Each row was made from one small tree. The marks that hang from a mark follow it in brackets, in alphabetical order. Every link used is in the known rows. Write each row's tree.
Known rows:
labig{finuf{gela lelifun rulezad} vare{gapub}}: [  9  -2  21  -2  -1  -1  -1 -12  -9  -4  13   1   4  -8  -6   0  -4  -9
   6   3 -16  16  -1 -51  -4  -8  23 -24  22  -1]
lelifun{nulal{genof}}: [  4  -2 -11  -4   2   5  -8   2 -17   4  -7   8  -8   9 -12  -1   4  22
  -4  -3  21  -8  -6  40  -1  17 -20   5   5   0]
fegez{nulal}: [  6  -1  -3   0   3  -4   4   9  -4   2 -11   3  -7  11  -8   6   3  10
  -6   8  -5  -2  -4  41  -2   9 -14   9  -4   3]
finuf{rulezad{bavas{zogu}}}: [-16   0  -3  -1   2   6  10  -1 -12  -2   1   0  -9  -9  -6  -8   8  12
 -11   5  19  -1   3  14   1  17 -13  15   3  10]
labig{finuf}: [  8  -2  -8   4   1   2   6   6 -12   1  -5  -3 -11   0  -1  -1  -4  -1
  -6   8   3  -8  -4  13   8   1  -7   5  21  -4]
vare{gapub labig{finuf}}: [ 14  -7  10   0   1   1  13  10  -6  -3   4 -12  -8   2  -2   4  -3 -11
  -1  -2   3  -8  -6   0  -3   1   9  -4  19 -13]
bavas{rulezad{finuf{labig lelifun}} zogu}: [ -1   6  -1   4  -2   3   6  -2  -3  -4  -7   0  -9   9   6   1   4 -14
  -4  13   1  -6  -1  -5   9  -7   0  26 -14   6]
midos{vare}: [ 10  -2  -9   5   0   5  29  11  -9  -1  -8   7  -7   3   0  -3  -1  10
  -5  -1   7 -12   0  12  11  10 -19  -3   2  -3]
remog{zise{finuf{gela}}}: [ -7   1  -7   4   2  -5   1  13  -5   5  -9  17  16  -1   6   6   2   6
   4   6   4  -4  -9  29   0  -9 -14  -4 -13 -14]
zogu{bavas{rulezad{finuf{labig{vare}}}}}: [  7   0  -6   5   1  -2   3   9 -10   9  11 -10  -2  -2  16  -4 -10  -4
  -4   3   6 -11  13   8  11   1  -4 -13  11  10]
remog{zise{finuf{lelifun}}}: [  1   2  -4   7   4  -4   0   5  -4  16 -11  19   6   8   4  12   5   4
   0  15   4 -10 -15  20  12 -28  -8   4 -13  -9]
lelifun{finuf{gela labig rulezad}}: [-16   6   0  -4  -5   5 -13  -9  24  -5  -1  -7  13  -1   4   2   6  -6
   5   0  -9   9   3   4 -10  14   2   9 -16 -12]
rulezad{bavas{zogu} finuf{lelifun{nulal}}}: [ -1  -2 -11   3   2  -2   3  12  -1   6  -8   3 -10   1 -19  -3   3   5
 -11   0   6  -3  -3  18   1 -16  -8  21  -8   9]
rulezad{bavas{zogu} finuf{gela labig lelifun}}: [ -9  -2   3   1  -2  -6   0  -1   8  -3  -2  12   6  -6  -9   1   2  -8
   1   0  -9   4   4   4  -3  -8  15  16 -26   6]
labig{finuf{gela lelifun} vare}: [ 14  -4   4   0  -2  -3  -4   1 -20   1   2   5  -4  -7   0  -1  -8  -3
   2   6 -21   4  -3 -31   7 -15  16 -21  12  -2]
finuf{gela labig rulezad{bavas}}: [-17   0  10  -7  -2  -3  -8  -9  18  -3   7  -2  14  -7  -4   0   4   7
   2 -10   7  13   8   3 -12  18   6   5 -15   6]
labig{finuf{gela} vare}: [ 11  -4  -4   0  -1   0   1   8 -24  -4   2  -1  -5  -8   3  -7 -10  -1
   1   1  -9   0   1 -15   3   1   3 -21  22  -3]
nulal{genof}: [  2  -4  -2  -1   2   7  -1  -3 -19   3  -5  19 -10   0  -5   1   0  15
  -2   8  12 -13  -5  31   9  20 -13   6   6   2]
finuf{gela labig lelifun rulezad{bavas{zogu}}}: [-20   2  12  -7  -3  -3  -5 -16   3  -3   4   7  10  -5  -8   0  12   4
   0  -1   0  17   5 -11  -8   5  15  10 -26   7]
zise{finuf{labig{vare} lelifun}}: [  8   1  -4   1  -1  -9 -16  -7   5  12  -3   3  -6  14   8   9   5   4
   7   2  -1  -6  -7 -20  14 -21  13  -5  -6  -2]
bavas{rulezad{finuf{gela labig}}}: [ -3   3   2   1  -2  -1  -1   7  12  -9  -3  -2   6   1   8   0  -3 -12
   3   1  -3  -1   6   3  -4   9   0  16 -13   0]
genof{nulal}: [ -2  -1   0   0   5  -3  -2   3  -9   5 -10   1  -8   1   3   1  -5   5
  -9  -8  10 -10 -10  34   0  10 -15   3   5  -5]
remog{zise{finuf{gela labig lelifun rulezad}}}: [-11   7   8  -1  -1  -5 -14 -15  18   7  -3  12  24  10  11  14  12  -4
  11   2  -5   7  -6  -1  -6 -17   7   2 -28  -8]
labig{finuf{gela lelifun{nulal} rulezad{bavas}}}: [ -6  -1   5  -4   0  -3 -10  -4  12  -2   6  -4   5  -7 -16  -2  -4   4
  -3  -7 -10  19   1  -8 -13 -12   6   1  -1   7]
finuf{labig{vare}}: [ 11   0  -5  -2  -1  -1  -6  -1 -12   8  -1  -9  -5   9   7   0   5   6
  -1  -3  14  -7  -1  -6   7   9   1 -10   6   0]
midos{nekom vare{labig{finuf}}}: [ 22  -4 -11   6   1   8  32   8  11 -13  -4 -14 -14   1   8  -4 -10  -8
  -2 -18 -14 -13   5  10   3   1 -14 -15  15   0]
lelifun{finuf{gela}}: [-10   0  -7   1  -2   4  -3  12   3  -2  -8   7   6 -10  -5   0  -4   1
   0   9 -12   2  -2  17   0   6  -8   4 -11 -17]
finuf{labig{vare} lelifun}: [ 14   0   4  -2  -2  -4 -12  -8  -9  12  -1  -2  -3  11   2   5   6   4
   0   3   1  -2  -5 -23  11  -8  13 -10  -3   2]
zise{finuf{gela lelifun{nulal}}}: [ -2   1  -7  -2  -1 -12 -19   8  12   8 -11  11   6   7 -11   8   8  13
   5  -2  -6   8  -9   8  -3 -20  -1   5 -21 -11]
bavas{rulezad{finuf{gela lelifun}}}: [  1   1   9   4  -1  -1   1   9   6  -4  -5  13   1  -6  -1   2  -7 -10
  -1  16 -18   1   1 -10   4  -9   3  14 -16   2]
finuf{labig{vare} rulezad{bavas}}: [ -4   0   2  -5   1   1  -6 -10   3   5  11 -13  -3   0   5  -4   1   8
  -3  -9  16   0   7 -15   0  13   4  -7   6  16]
bavas{rulezad{finuf{labig{vare{gapub}}}}}: [ 11   2   7   3   2   0   8   6   0  -4   7 -13  -2   6   8  -3  -9 -13
   1  -1  13  -6   3 -24   3   4   3  -4  16   7]

Write each row's tree:
[ -6  -4 -12   7   3   2  16  13  -8  -1  -6   6 -13  -9  -8  -7  -1   1
 -10   6  10 -13   2  27   6   4 -11  22   3   9] : rulezad{bavas{zogu} finuf}
[ -2   3 -11   7   1   8  18  15 -17  -7  -9   0 -17  -1   6  -8   0  -7
  -9  16  10 -14   0  14  10   8 -21  26   5   4] : bavas{rulezad{finuf} zogu}
[ 11  -1   7   0   2   5   8  -6 -14  -2  12 -13  -8  -2   1  -5  -5  -6
  -1   1   6   1   0 -28   1   5   4 -17  42   1] : labig{finuf{rulezad} vare{gapub}}
[ 11  -7  23  -2  -2  -5   3   5   0  -4   5   1   4  -3  -9   9  -4 -15
   6   0 -20   6  -6 -21  -9 -13  27 -11   0 -16] : vare{gapub labig{finuf{gela lelifun}}}
[ 17  -5   5   2   0   3  35   9  13 -21   3  -8   5  -7  -4  -3 -13 -11
   5 -25 -19   3   6  -6 -12   5  -1 -30  14  -8] : midos{nekom vare{gapub labig{finuf{gela}}}}
[ -7   4  10  -6  -3   3  -7  -9  13  -6  10 -12  15  -3   1  -1  -1  -8
   9  -7  -4  13   4 -28 -12  12  13 -17   4 -10] : lelifun{finuf{gela labig{vare{gapub}} rulezad}}
[  0  -2  -6   9   3   0  11  16  -7   8   3   2  -3 -10   5  -3  -9   0
  -9  15   3 -12   9  33  11   3 -16   6   6   5] : zogu{bavas{rulezad{finuf}}}
[ 11  -3  -5  -2   2   4  -9  -7 -16   2  -3  10 -12   9 -11   2  -4   8
  -2   2   0  -4  -9  20   4  -9  -5   2  13   2] : labig{finuf{lelifun{nulal{genof}}}}
[ 12  -1   6  -3   0  -4   0  -1 -10   5   5  -9   3   8  -2   1   3   4
   2  -6  20  -1  -3 -17   2   9   8 -18  14  -3] : finuf{labig{vare{gapub}}}
[-14   4   6   1   3  -5  -7 -13  23  12   3   8  14   7   7  12   4   1
   2   1   9   1  -4  10   0 -24   2   8 -21   6] : remog{zise{finuf{labig lelifun rulezad{bavas}}}}
[ 18  -4   2   2   3   0  11   6 -24   0   7  -7  -8  -3  -3  -4 -10  -3
  -2   2   8  -4  -4 -19   5  -2   3 -21  41  -4] : labig{finuf vare{gapub}}
[ -8   4  -2  -5  -4   6 -14  -9  11  -4   4 -12   7  -1  10  -3   2  -5
   7  -3 -11   8   5 -20  -6  12   7 -10  -4  -6] : lelifun{finuf{gela labig{vare} rulezad}}
[-11  -4  -7   4   1  -2  13  15  -6  -7  -4  12  -2 -17  -9  -8  -2   0
  -4   2  -1  -3   5  20  -3   7  -5  16  -7   4] : rulezad{bavas{zogu} finuf{gela}}
[ 11  -2  -3   1  -2  -5  -7   4   4   0  -2  -3   3   2   7  -1  -1  -9
   7  -7  -6  -5   5 -11  -2   6  10  -7  -1   0] : rulezad{finuf{gela labig{vare}}}
[ -9   5 -13  -5  -4  -1 -17   8  17  -1  -8 -11  14   7  -6   1   4   3
   2 -11   1  10  -3  22 -13   5  -7   5 -20 -18] : lelifun{finuf{gela labig} nulal}
[ -4   0   9   4  -2  -8  -5   2   8   6   6   9  17  -6   2   6  -6  -9
   1   7 -16   5  11   8   2 -10  10   0 -22   2] : zogu{bavas{rulezad{finuf{gela labig lelifun}}}}
[-14   7   0  -1   0  -4  -8  -8  16   3  -2   5  22   9  15   8  11  -2
  10  -3   8   3  -2  17  -8  -1  -4   1 -18 -10] : remog{zise{finuf{gela labig rulezad}}}
[-12  -1  -6   1   2   7  16  -3 -15  -7   5  -6 -15 -10  -2 -11  -1   1
 -10   5  11  -2   4   9   1   8  -9  12  20  10] : labig{finuf{rulezad{bavas{zogu}}}}
[ 13  -1  -3   6   3   2  34   6  10  -8  -3   3   5  -4 -12  -3  -7   8
  -2 -14   6   0   2   8   2   9 -22 -19  15   0] : midos{nekom vare{gapub}}
[ -5   3   3   4  -2   3   9  10 -13  -9  -7  12  -4  -6  -1  -4   0 -10
  -3  17 -13   1   1  -9   5  -5  -2  18 -16   2] : bavas{rulezad{finuf{gela lelifun}} zogu}
[ -9   1  -3  -5   0   4   3 -10 -15  -1   9 -12  -8   0   5  -9   8   9
  -5  -7  21   0   7 -11   1  16   0  -2   6  16] : finuf{labig{vare} rulezad{bavas{zogu}}}
[ -5   1  -3  -7  -2  -8 -28 -11  12   2  -5  19   7  15  -6  11   7  13
  14 -11  -1   5  -7  19  -6  -8   6   5 -26  -6] : zise{finuf{gela labig lelifun{nulal{genof}}}}
[ 17   1   7  -3   2   1  -5  -8  -6   4   9 -16  -5   7 -12  -2   1  -2
  -2  -5   3  11  -5 -38  -5 -14   8 -18  33   2] : labig{finuf{lelifun{nulal} rulezad} vare{gapub}}
[-9  1 -5 -1  2 -4 -9 -9 15  5 10 -8 -6  2 12 -1  1  8  4 -9 13 -3  5 -9
  3 -1  4 -1  3 12] : zise{finuf{labig{vare} rulezad{bavas}}}
[-3  0  3 -1 -2  3  0 -6 -1 -7  2 -1  1 -7  1 -3  1 -4  1  3 -8  6  3 -4
 -5 10  0  3 12 -5] : labig{finuf{gela rulezad}}
[-16   2  -4   4   7   0   5   4   9   9   1   7   7  -4   7   3  -1   9
  -3   4  17  -6  -4  28   1  -9 -18   7  -2   5] : remog{zise{finuf{rulezad{bavas}}}}
[  5   3   0  -4  -1   3  -9 -13  -3   5   3 -14  -4  10  11  -1  11   4
   1  -4  12  -3   3 -17   3  16   3  -6   8   5] : finuf{labig{vare} rulezad}
[  3   2  13  -7  -4  -2 -19 -18   3   4   5   0   9   4   3   3  10   0
   7  -2 -10  13   2 -39  -3   2  21 -12 -12   3] : finuf{gela labig{vare} lelifun rulezad}
[ 15   2  15   3   1  -2   3  -1   5   0   7  -5   0   7   3   3  -8 -16
   2   5   1  -1  -1 -40   6 -13  15  -3   7   7] : bavas{rulezad{finuf{labig{vare{gapub}} lelifun}}}
[  3   0   1  -2  -3 -13 -20  -5   6   6  -1   9   5   7   6   8   4   3
  13  -2 -12   4  -4 -26   5 -18  19 -11 -17  -5] : zise{finuf{gela labig{vare} lelifun}}
[  5  -1   1  -2  -1   4  -2  -5 -14  -6   7  -6  -5  -8   8  -8  -4  -3
   2  -1 -11   4   5 -24  -3   8   4 -16  24   1] : labig{finuf{gela rulezad} vare}
[ 19  -1   4   4   0  10  25 -11  24 -11   1 -12 -13   3   7   0  -3 -13
   0 -13 -27  -2   6 -16   1  -9  -1 -10   8   6] : midos{nekom vare{labig{finuf{lelifun rulezad}}}}
[-23   7 -18  -5  -1   8  -4  -2  13  -4   0 -21  -1   4  -6  -7   8   6
  -8 -10  19   6   3  23 -10   8 -15  19  -8   1] : lelifun{finuf{labig rulezad{bavas{zogu}}} nulal}
[ -1  -2   0   0   1   6   8 -10 -25  -2  10  -4 -19  -9   0  -9  -4  -1
  -8   8  -3   1   2 -30   9 -11   7  -5  21  17] : labig{finuf{lelifun rulezad{bavas{zogu}}} vare}
[-16  -3   8  -4   0  -1  -1   0   8  -2   5   6   7 -15  -9  -3   0  12
  -3  -1   2   9   6   6  -9  17  -2   4  -8   6] : finuf{gela rulezad{bavas}}
[-12  -2  -5   1  -1  -4   6   6   4  -8  -2   5   5  -7  -5  -4   1  -4
   0  -6   3  -1   7  17  -7   8   3  15 -15   4] : rulezad{bavas{zogu} finuf{gela labig}}
[-2  1  1  4  0  2  6 16  2 -8 -5  5  0 -8  3 -4 -8 -7 -2  9 -7 -4  4  6
  0  8 -9 14 -6  1] : bavas{rulezad{finuf{gela}}}
[ -9   5  -5   1  -1  -3 -12 -12  23   4  -3  -4  -1  13  10   7  13   2
   6  -1  10  -4  -2   9   2   4  -2  19  -7  -5] : zise{finuf{labig rulezad}}
[ -9  -1 -13  -5  -1   8 -12   6  -4  -5  -7  11   3  -2 -12  -2  -3  13
   3  -4  -2   1  -4  39  -9  13 -17   2  -9 -11] : lelifun{finuf{gela} nulal{genof}}
[-23   5  -6  -8  -2   1 -16  -1  32  -4   4 -16  16  -3  -9  -2   1   5
   0 -16   2  16   6  16 -20   8  -5   8 -19  -2] : lelifun{finuf{gela labig rulezad{bavas}} nulal}
[ 16  -6   7   1  -1   1   1   3  -3   4  -3  -4 -15   6   2   8   0 -11
  -2   7 -16  -9  -7  -6   6 -15  15   4   1  -7] : vare{labig{finuf{lelifun}}}
[ 14   0   4   1   0   5  -3 -13 -12   5   5  -6 -15   0   5  -2  -2  -6
  -2  10 -12   0  -1 -36  10 -12   9  -9  23   6] : labig{finuf{lelifun rulezad} vare}
[ -4   1   2   4   2  -7  -4   7  -2  10  -9  25  18   1   2  11   3   3
   5  11  -8   1 -12  13   3 -25  -2  -4 -24 -13] : remog{zise{finuf{gela lelifun}}}
